Every row comes from one small tree of marks. The marks that hang from a mark follow it in brackets, in the order of their numbers. Every link used is in the known rows. Which tree was each row made from?
(in the rows, 128 means zero)
Known rows
k799[k978[k92[k324] k234 k629]]: [102 180 137 122 128  66 127 125 120  95  96 162 111 182 111 170 181 120
 146  69  87 130]
k847[k529[k324]]: [ 59  83 129 161 144 143  97  85 121 122 195  46 113 123 144  85 133 112
  93 147 167 141]
k686[k978[k234]]: [138 115 118 165 140 176 119 115 136 164 129 135 107 118 146  84  43 130
 122 166 127 117]
k978[k234 k686]: [141 117 111 135 133 199 134 124 142 148 107 124 129 138 124  95 135 133
 137 142 119 128]
k529[k324]: [ 74  91 139 138 163 170 113 110 125 105 189  67 137 117 147 106 117  66
  97 157 203 141]
k978[k92[k324] k629 k686]: [111 115 133 113 132 109 138 114 140 111 127  98 120 146 135 130 210 117
 148 116 130 166]
k102[k886]: [ 89 114 115 124 146 185 119 102 118 139 147  58 131  54 187  65 109  50
  70 177 164 148]
k92[k324 k978]: [133  83 179 111 168  95 113 122  71 149 160 109 136  90 177 135  82 102
  69 140 179 106]
k92[k324 k978[k234 k686]]: [155 114 178 130 138 126 133 147 103 167  91 134 133 127 137 118 141 153
 131 112 130 102]
k978[k92 k234 k686]: [162 133  64 109 118 171 137 115 147 133 102 147 153 140 107 138 166 127
 149 109  89 127]
k92[k978]: [144  98 133  98 171 114 128 110  64 152 165 141 140  78 150 138  53 117
  53 173 142 125]
k234[k886]: [132  92 136 129 120 154 108 147 119 114 195  90 149  76 138 129  50  92
  78 182 176 127]
k978[k92 k234 k629 k686]: [108 165  84 108 112 144 143 113 149 121  97 163 131 175  83 125 203 150
 169 111  68 162]
k686[k978]: [147  86 120 163 163 165 132 101 119 156 162  96 109  86 171  94  24 110
  82 201 151 134]
k92[k324 k978[k234 k629 k686]]: [106 150 201 128 137  99 134 148 105 162  79 154 110 166 107 104 176 179
 155 111 116 133]
k92[k324 k978[k234[k886] k629]]: [ 85 156 218 127 106  73  96 195  95 134 129 159 133 135  99 134 111 159
 130 116 146 115]
k686[k978[k92[k324] k629]]: [108 111 138 147 145  94 115 105 141 124 148 109 108 129 153 120 124 115
 134 134 147 151]
k686[k978[k92]]: [166 101  70 131 151 142 132  92 125 143 156 117 131  91 159 134  58 103
  97 169 124 137]
k915[k324]: [100  84 121 110 195 159  99  92 141 122 180  61  94  94 169 125 116  67
  78 176 182 135]
k629[k978[k234[k886] k686]]: [147 125 146 138  93 133 164 159 161 104 137 114 131 110 123 121 109 164
 142 144 159 110]
k978[k92[k324] k686]: [164  84 106 119 131 139 132 115 141 117 136  84 138 116 160 142 177  97
 123 111 149 132]

Write each row's tree
[124 112 177 117 146 105  98 148  86 154 124 151 133 118 158 130 101 126
 104 107 154  88]
k92[k324 k978[k234]]
[161 167  70 122 129 107 146 108 105 113 106 168 140 139 115 192 115 106
 111 100  66 111]
k799[k978[k92 k234]]
[122 130 159 113 162 104 167 110  87 164 117 141 115 125  99 117 129 176
  97 179  95 175]
k92[k978[k629 k686]]
[105 159 156 145  92 155 133 171 146 121 118 130 126 154  73  98 136 165
 163 151 106 152]
k978[k234[k886] k629 k686]
[168 132 126 135  73 146 113 181 163 107 117 112 163 122 106 153 168 124
 165  85 135 105]
k978[k92[k324] k234[k886] k686]
[189 166  70 136 124 132 178 112 134 120  80 156 134 147  94 179 153 142
 135 101  45 126]
k799[k978[k92 k234 k686]]
[ 96 142 137 144 123 103 105 120 151 133 111 149 110 165 133 111 140 136
 171 103 120 130]
k686[k978[k92[k324] k234 k629]]
[132  80 117  90 142  61 132  92 135  75 175 101 130  97 206 157 138  85
 108  95 212 116]
k629[k978[k92[k324]]]
[147 119 112 151 126 139 109 125 146 140 121 130 130 126 155 126 108 113
 149  99 141  95]
k686[k978[k92[k324] k234]]
[150 124 107 118 112 150 123 133 155 126 105 123 143 143 136 138 195 115
 164  80 129 112]
k978[k92[k324] k234 k686]
[ 72 146 127  96 120 102  87 127 135  98 124 149 123 174 135 129 196 106
 158  75 132 127]
k978[k92[k324] k234 k629]
[146 163 101 126 141  90 194  96 122 106 101 135 116 149  88 174 164 148
 122 135  51 181]
k799[k978[k92 k629 k686]]
[150 129 135 183 104 168 114 167 140 149 144 124 128 101 117 107  16 142
 125 178 134 107]
k686[k978[k234[k886]]]
[122 115 104  99 117 133  86 129 136 113 134 130 145 136 154 146 160  83
 131  75 151  96]
k978[k92[k324] k234]
[163 135  74  98 121 115 167 100 158 103 114 152 135 134 137 148 167 153
 153  94 121 117]
k629[k978[k92 k234 k686]]
[100 157 163 183 100 137 115 164 142 142 135 140 112 134  88  85  48 161
 144 177 112 141]
k686[k978[k234[k886] k629]]
[156 119 120 110 116  99 155 120 167  94 112 122 125 142 163 144 199 136
 169  64 157 103]
k629[k978[k92[k324] k234 k686]]
[ 87 145 136 133 128 169 141 125 141 137 101 147 102 167  98  87 169 158
 161 147  97 161]
k978[k234 k629 k686]
[102 150 127 116 111 123 125 126 157 117  92 135 122 179 112 119 231 137
 184  80 111 143]
k978[k92[k324] k234 k629 k686]
[206 180  90 149  79 120 170 159 138 107  88 141 155 129  63 197 123 151
 141 115  54 121]
k799[k978[k92 k234[k886] k686]]
[162 139 135 118 142 150 149 130  96 174  94 162 134 119 107 125 114 169
 115 144  91 119]
k92[k978[k234 k686]]
[126 122 140 124 101 113 129 155 145  93 168 132 131 100 142 132  66 132
 119 137 178  95]
k629[k978[k234[k886]]]
[ 93 161 172 116 110  85 110 172  82 137 132 191 137 128  77 135  81 167
 114 150 105 129]
k92[k978[k234[k886] k629]]
[ 81 158  84  90 119 123 108 108 130 108 129 177 136 166 110 129 164 120
 144 105  95 145]
k978[k92 k234 k629]
[169 129 199 145 101 121 131 198 112 150 107 125 151 105  99 139 114 166
 135 122 144  90]
k92[k324 k978[k234[k886] k686]]
[117 130  93 130 144 110 138  87 133 137 145 136 112 123 130 121  91 131
 122 167 105 172]
k686[k978[k92 k629]]
